Each row comes from the steps of one walk. Every step used is in the known rows, and no mark comes twice. Write the walk behind each row, first mark first.
Known rows:
fako-pivip-potofi-kofil: [ 0.12  3.30  1.49  2.89  4.29  6.55 -2.82  1.55 -2.46 -1.68  0.87 -0.26
 -2.02  3.67  1.50 -0.37  0.58 -3.50 -2.34 -0.43  1.58 -3.20 -1.55]
potofi-pivip-fako: [-1.17 -2.18 -0.55 -3.50  6.42  0.36  0.13  0.34 -1.38  0.31 -3.17 -1.74
  5.52  0.79  1.07  0.80  2.50  0.91  2.02 -1.37 -2.14  0.31  0.09]
kofil-potofi-pivip-fako-lovivif: [-0.62 -0.62  2.53 -2.05 -3.08  0.15 -0.52  1.02  1.20  1.00 -1.20 -4.22
  1.88 -0.59 -1.53  2.62 -1.41  1.88  1.37 -2.56  2.66 -0.01 -0.92]
fako-lovivif-kofil-potofi: [ 1.34  5.53 -1.89  2.08 -2.58 -2.19 -4.95 -1.51  0.41  2.40  1.92  0.97
 -3.66 -3.00 -2.62  2.71  0.39  0.44 -3.58 -2.31  3.13  1.98 -1.86]
kofil-pivip-fako-lovivif-zagafe: [ 0.13  3.12  0.55  2.35 -1.23  4.77 -3.71  4.67  0.21  0.31  0.90  4.56
 -0.56  2.74  0.55 -1.74 -1.06 -2.03 -1.60 -4.57  0.83  0.71 -0.79]
nefod-kimila: [-0.73 -3.11  0.67 -0.38  3.13  3.99  0.42 -0.66  0.85 -6.64 -0.88  0.96
 -1.76 -3.03  0.85  1.08  0.01  0.18  1.73 -0.06 -0.02  1.27 -1.74]
lovivif-kofil-potofi-pivip: [ 2.36 -0.16 -0.43 -4.30  0.09 -1.88 -1.13 -3.31 -0.45  3.74  0.76 -0.65
  2.41 -2.56  0.97  0.23 -0.99  1.66 -1.51  0.50 -1.01  3.47  0.75]
fako-pivip: [-1.64  6.19  2.09  4.35  3.14  6.49 -0.85  0.44  1.58 -0.75  1.83 -0.58
 -2.00  1.01  0.87  0.07 -0.76 -0.90 -0.36 -1.25 -0.59 -2.03 -1.93]
lovivif-kofil-potofi: [ 2.08  0.40 -0.93 -2.63 -1.55 -1.62 -1.59 -2.96 -0.91  3.59  0.74  0.83
  0.62 -1.65  2.17  0.41 -1.47  1.32 -1.55  1.08 -1.01  2.82  1.48]
nefod-kimila-kofil-pivip-fako: [-0.28 -2.43  0.23  1.34 -1.18  3.35  2.05  4.36 -0.99 -6.51  0.28  0.06
  0.35 -0.45  0.92 -3.62  1.25 -0.04  1.08  0.78 -0.38  2.76 -2.89]
kimila-kofil: [-2.77  2.95 -1.32  2.51 -0.37 -3.76  2.37  0.31 -1.97 -1.90  1.03 -0.58
 -0.70 -1.43  0.70 -1.61  5.19  0.88  1.25  2.09 -5.61 -0.44  0.29]
zagafe-potofi-kofil: [-0.80 -2.82 -0.99 -1.52 -1.33 -0.73  2.40 -1.88  1.01 -0.91 -0.92  2.68
 -1.64 -3.27 -0.18  1.15 -1.87  0.34  1.62  3.76  0.01 -4.11  0.10]
kimila-kofil-potofi-pivip: [-2.16  1.47  1.28  0.10 -4.10 -3.58  3.19  0.93 -0.18 -0.50  1.45 -4.64
  1.10 -2.75 -1.38 -1.00  2.85  2.27  1.77  1.04 -3.09  0.51 -0.38]
nefod-kimila-kofil: [-1.24 -2.23 -0.46  0.82  0.29  1.49  2.32  1.44 -0.63 -6.87  0.33 -0.73
 -1.14 -3.29 -0.11 -1.30  3.02  0.50  1.53  1.49 -1.68  1.90 -2.12]
pivip-potofi-zagafe: [-2.06 -3.69  0.28  0.21  6.40 -1.00 -2.72 -2.45 -0.57 -2.73 -1.47 -1.65
 -2.89  5.84  2.86  1.68  3.67 -2.65  0.37 -1.60 -1.76 -3.04  2.19]
kimila-nefod: [-0.05  4.19  0.47  1.99  3.83 -2.01  4.05 -3.45  2.29 -0.53 -2.69  0.80
 -2.98 -2.31  1.02  4.32  3.54  2.32  3.64 -3.96 -2.69 -2.36  1.86]
zagafe-potofi-kofil-pivip-fako-lovivif: [ 0.19 -1.56 -0.72  0.30 -3.94  0.82  0.89  1.64  1.18 -0.47 -0.26  3.57
 -1.28 -1.01 -0.91 -0.52 -3.11 -0.47  0.31  1.91  2.93 -3.28 -1.71]
pivip-fako-zagafe-potofi-kofil: [ 0.00 -4.74 -1.63  0.45  1.39 -1.13  2.69  2.17 -2.58  1.44 -2.89 -1.71
  2.47  6.34  0.58  0.04 -0.52 -1.34  2.01  1.83  0.80 -2.05  3.10]
kimila-kofil-pivip-potofi: [-1.81  2.89  0.91  3.67 -1.24 -1.32  0.00  3.13 -1.77 -2.85  1.65 -0.02
 -1.18  1.65  2.37 -3.34  3.79 -1.30 -0.89  0.11 -3.24 -1.01 -0.70]
lovivif-fako-pivip: [ 0.84  5.50  1.00  2.71  0.36  1.36  0.84 -0.85 -2.16  1.22  0.25 -0.40
  0.54  2.00  2.33 -3.94 -0.03  1.94 -1.03  4.25  0.03  0.73 -0.01]
kofil-pivip-fako: [-0.37  1.16  1.71  1.96  0.12  4.34 -1.06  3.10 -0.38 -0.74 -0.91  3.71
  1.00  4.38  3.84 -2.81 -2.38 -1.08  0.55 -2.02 -0.67 -0.62 -0.28]
zagafe-potofi: [-2.40 -1.82  0.00 -0.15 -0.88 -1.93  1.25 -0.91  4.22 -1.11 -1.60  0.31
 -1.73 -3.14  2.24  3.31 -1.06  1.42  1.53  1.46 -0.35 -4.77 -0.25]

Which walk is each row?
[ 0.02 -3.11 -0.32 -1.06 -2.89  0.93  2.00  0.99  0.72 -0.77 -0.91  3.35
 -0.27 -0.55  0.61 -1.03 -3.53 -0.36  1.28  3.20  1.34 -3.45 -0.62] | zagafe-potofi-kofil-pivip-fako
[-0.81 -2.40  2.85 -3.31 -1.94  0.47  0.61  0.39  0.80  0.88 -1.59 -4.04
  2.91  0.08  0.31  1.92 -1.81  2.02  2.33 -1.54  0.84 -0.12  0.27] | kofil-potofi-pivip-fako
[ 1.97  0.63  1.77  1.65 -2.44 -3.63  4.40 -3.02 -1.71  1.73  0.22 -0.49
  0.45  2.78 -0.93 -4.39 -1.96  0.69  0.00  5.28  0.96  0.75  2.85] | lovivif-fako-zagafe-potofi-kofil-pivip
[-1.15 -0.41  4.10 -2.66 -2.06  0.12  0.83 -2.23  2.50 -0.08 -0.20 -3.49
  0.67 -2.85 -1.04  2.68 -1.99  2.09  2.28 -2.01  0.12 -0.33  0.17] | kofil-potofi-pivip
[ 1.75  6.04 -1.72  3.12  0.24 -0.65 -6.83  0.06 -0.17  0.97  2.12  3.02
 -3.36 -0.55 -1.11  0.98  1.17 -1.76 -5.33 -3.38  3.34  1.37 -2.67] | fako-lovivif-kofil-pivip-potofi
[ 1.57 -1.07 -1.12 -2.42 -1.19 -1.98 -0.39 -4.56 -0.03  3.53  1.86 -0.09
 -0.47  0.51  0.66 -0.68 -1.41  1.25 -0.43  0.97 -1.78  3.71  2.03] | lovivif-kofil-potofi-zagafe
[ 0.92  0.28  1.05  1.68 -1.19 -5.35  3.96 -3.18 -0.63  1.76 -0.91 -2.72
  0.54  2.35  0.04 -2.21 -0.28  1.74  0.29  5.00  0.05 -0.04  3.37] | lovivif-fako-zagafe-potofi
[ 2.31  0.17 -1.03 -0.68  3.09  0.37 -3.54 -2.19 -1.22  1.76  1.77  3.36
 -0.16  3.27  3.64 -2.92 -0.09 -1.92 -3.20 -0.60 -1.60  2.60  0.80] | lovivif-kofil-pivip-potofi-zagafe
[ 2.84 -0.20 -1.52 -0.43  0.27 -0.38 -0.93  0.69 -0.93  3.85  0.79  2.37
  2.48  3.12  3.11 -3.13 -2.28 -0.91 -2.61  0.75 -0.22  2.72  0.96] | lovivif-kofil-pivip-fako-zagafe-potofi
[-0.30 -4.67  1.10 -0.29 -2.20  0.86  3.89  3.02 -0.40 -4.83  0.24 -5.20
  1.73 -0.67 -1.84 -1.40  1.23  0.66  1.91  1.00  0.96  3.04 -1.58] | nefod-kimila-kofil-potofi-pivip-fako-zagafe
[-0.60 -2.21  1.18  1.55 -0.17  3.06  0.68  3.32 -0.43 -7.58  0.80 -0.50
 -1.16 -1.17  1.13 -2.71  2.04 -0.93 -0.07  0.21  0.03  1.62 -2.99] | nefod-kimila-kofil-pivip-potofi
[-0.98  4.02 -1.98  1.32 -1.63 -0.10 -4.71  1.44  3.82  0.99  2.28  2.20
 -4.88 -5.76 -5.09  4.78  2.56 -0.96 -3.22 -4.04  0.91 -0.71 -0.26] | fako-lovivif-zagafe-potofi
[ 1.01  4.38 -1.97  1.99 -2.49 -2.29 -4.04 -2.71  1.08  2.47  2.76  0.20
 -3.88 -1.37 -3.88  1.97  0.31  0.36 -2.60 -2.38  2.45  2.58 -1.73] | fako-lovivif-kofil-potofi-zagafe
[ 1.41 -0.50  0.76  0.71  0.88  3.96  1.99 -0.48 -4.53 -0.52  0.29  5.49
  0.07  3.97 -1.48 -4.46 -2.53 -2.92  1.19  1.38 -0.69  0.41  1.33] | potofi-kofil-pivip-fako-zagafe
[-0.78 -4.12 -1.15  1.14  1.68 -1.63  2.23  2.74 -1.13  1.38 -3.07 -2.81
  2.60  6.46  1.85  0.89 -0.11 -0.76  1.87  0.86  0.56 -2.42  2.76] | pivip-fako-zagafe-potofi
[-0.16 -2.99 -2.55 -2.86  0.56 -3.01 -0.21  1.50  2.70  1.89 -1.79 -2.24
  2.97 -2.34  0.25  2.36  0.16  1.56 -0.53  0.74  2.18 -1.82 -1.67] | zagafe-potofi-pivip-fako-lovivif-kofil
[ 1.00  6.08 -3.43  2.45  1.14 -2.24 -5.35 -1.91 -0.49  1.73  1.62  2.71
 -3.18 -2.73 -2.16  2.37  2.16 -0.15 -3.71 -2.05  1.50  1.99 -2.01] | fako-lovivif-kofil
[-0.60 -2.29  0.39 -2.17  6.78 -0.54  1.53 -0.12 -0.93  0.91 -2.10 -3.73
  5.33  2.81 -0.95  0.66  1.99 -0.21  2.21 -1.76 -1.59  0.79  1.45] | potofi-pivip-fako-zagafe
[ 0.28 -1.04 -4.31 -0.73 -0.66  1.15 -3.27  4.96 -2.36  2.29 -1.22  2.47
  0.61  1.28 -1.54  1.77  2.32 -1.06 -1.34 -1.24  1.34 -0.31  0.67] | pivip-fako-lovivif-zagafe-potofi-kofil
[ 0.81  1.38  1.30  0.20  0.70  4.19  0.81 -2.75 -2.81 -1.85  1.20  7.46
 -2.21 -0.21 -1.40 -3.70 -2.48 -2.21  1.12  1.03 -1.62  0.23  0.10] | potofi-kofil-pivip
[-0.33 -1.82  0.61 -0.71 -2.81  0.82  2.30 -0.72  2.07 -1.09  0.04  3.82
 -1.83 -2.64 -0.10 -0.74 -3.67 -0.38  1.21  2.76  0.88 -3.60 -0.75] | zagafe-potofi-kofil-pivip
[-0.56 -2.43  3.58 -2.16 -1.94 -0.32  1.63  0.01  0.93  1.25 -1.21 -5.67
  2.87  1.23 -1.12  1.82 -2.05  1.44  2.43 -1.91  1.36 -0.12  1.23] | kofil-potofi-pivip-fako-zagafe
[-1.62 -4.47 -0.72 -3.32  1.06 -1.88  1.55  1.39  3.06  0.28 -2.95 -2.55
  3.51 -2.00  1.47  2.49 -0.12  1.88  1.72  0.96  0.43 -3.34 -0.91] | zagafe-potofi-pivip-fako
[-0.94 -3.28 -1.51 -6.05  1.27  1.46 -1.29  2.51  3.44  2.57  0.60  0.94
  2.03 -4.76 -1.64  2.96  2.49 -0.44 -0.97 -2.02 -3.44 -0.20  3.38] | lovivif-zagafe-potofi-pivip-fako
[ 1.58  5.01 -1.74  0.71 -1.66 -2.19 -4.61 -1.59  0.84  2.42  1.94 -0.24
 -1.99 -3.61 -3.56  2.63  0.64  0.67 -3.39 -2.54  3.14  2.59 -2.43] | fako-lovivif-kofil-potofi-pivip
[-0.11 -1.10  2.64  2.66 -0.13 -1.22  4.50 -2.54  1.96 -0.18  1.36 -0.88
 -2.19  2.09 -3.54 -0.51 -3.18 -2.43  1.33  1.05  0.59 -2.41  2.60] | fako-zagafe-potofi-kofil-pivip
[ 2.93 -1.59 -0.76 -3.71 -0.05 -2.08 -0.28 -1.84 -1.55  5.06  0.15 -2.65
  4.02  0.79  0.39 -0.29 -1.05  0.91 -1.35  0.55  0.01  3.88  1.68] | lovivif-kofil-potofi-pivip-fako-zagafe
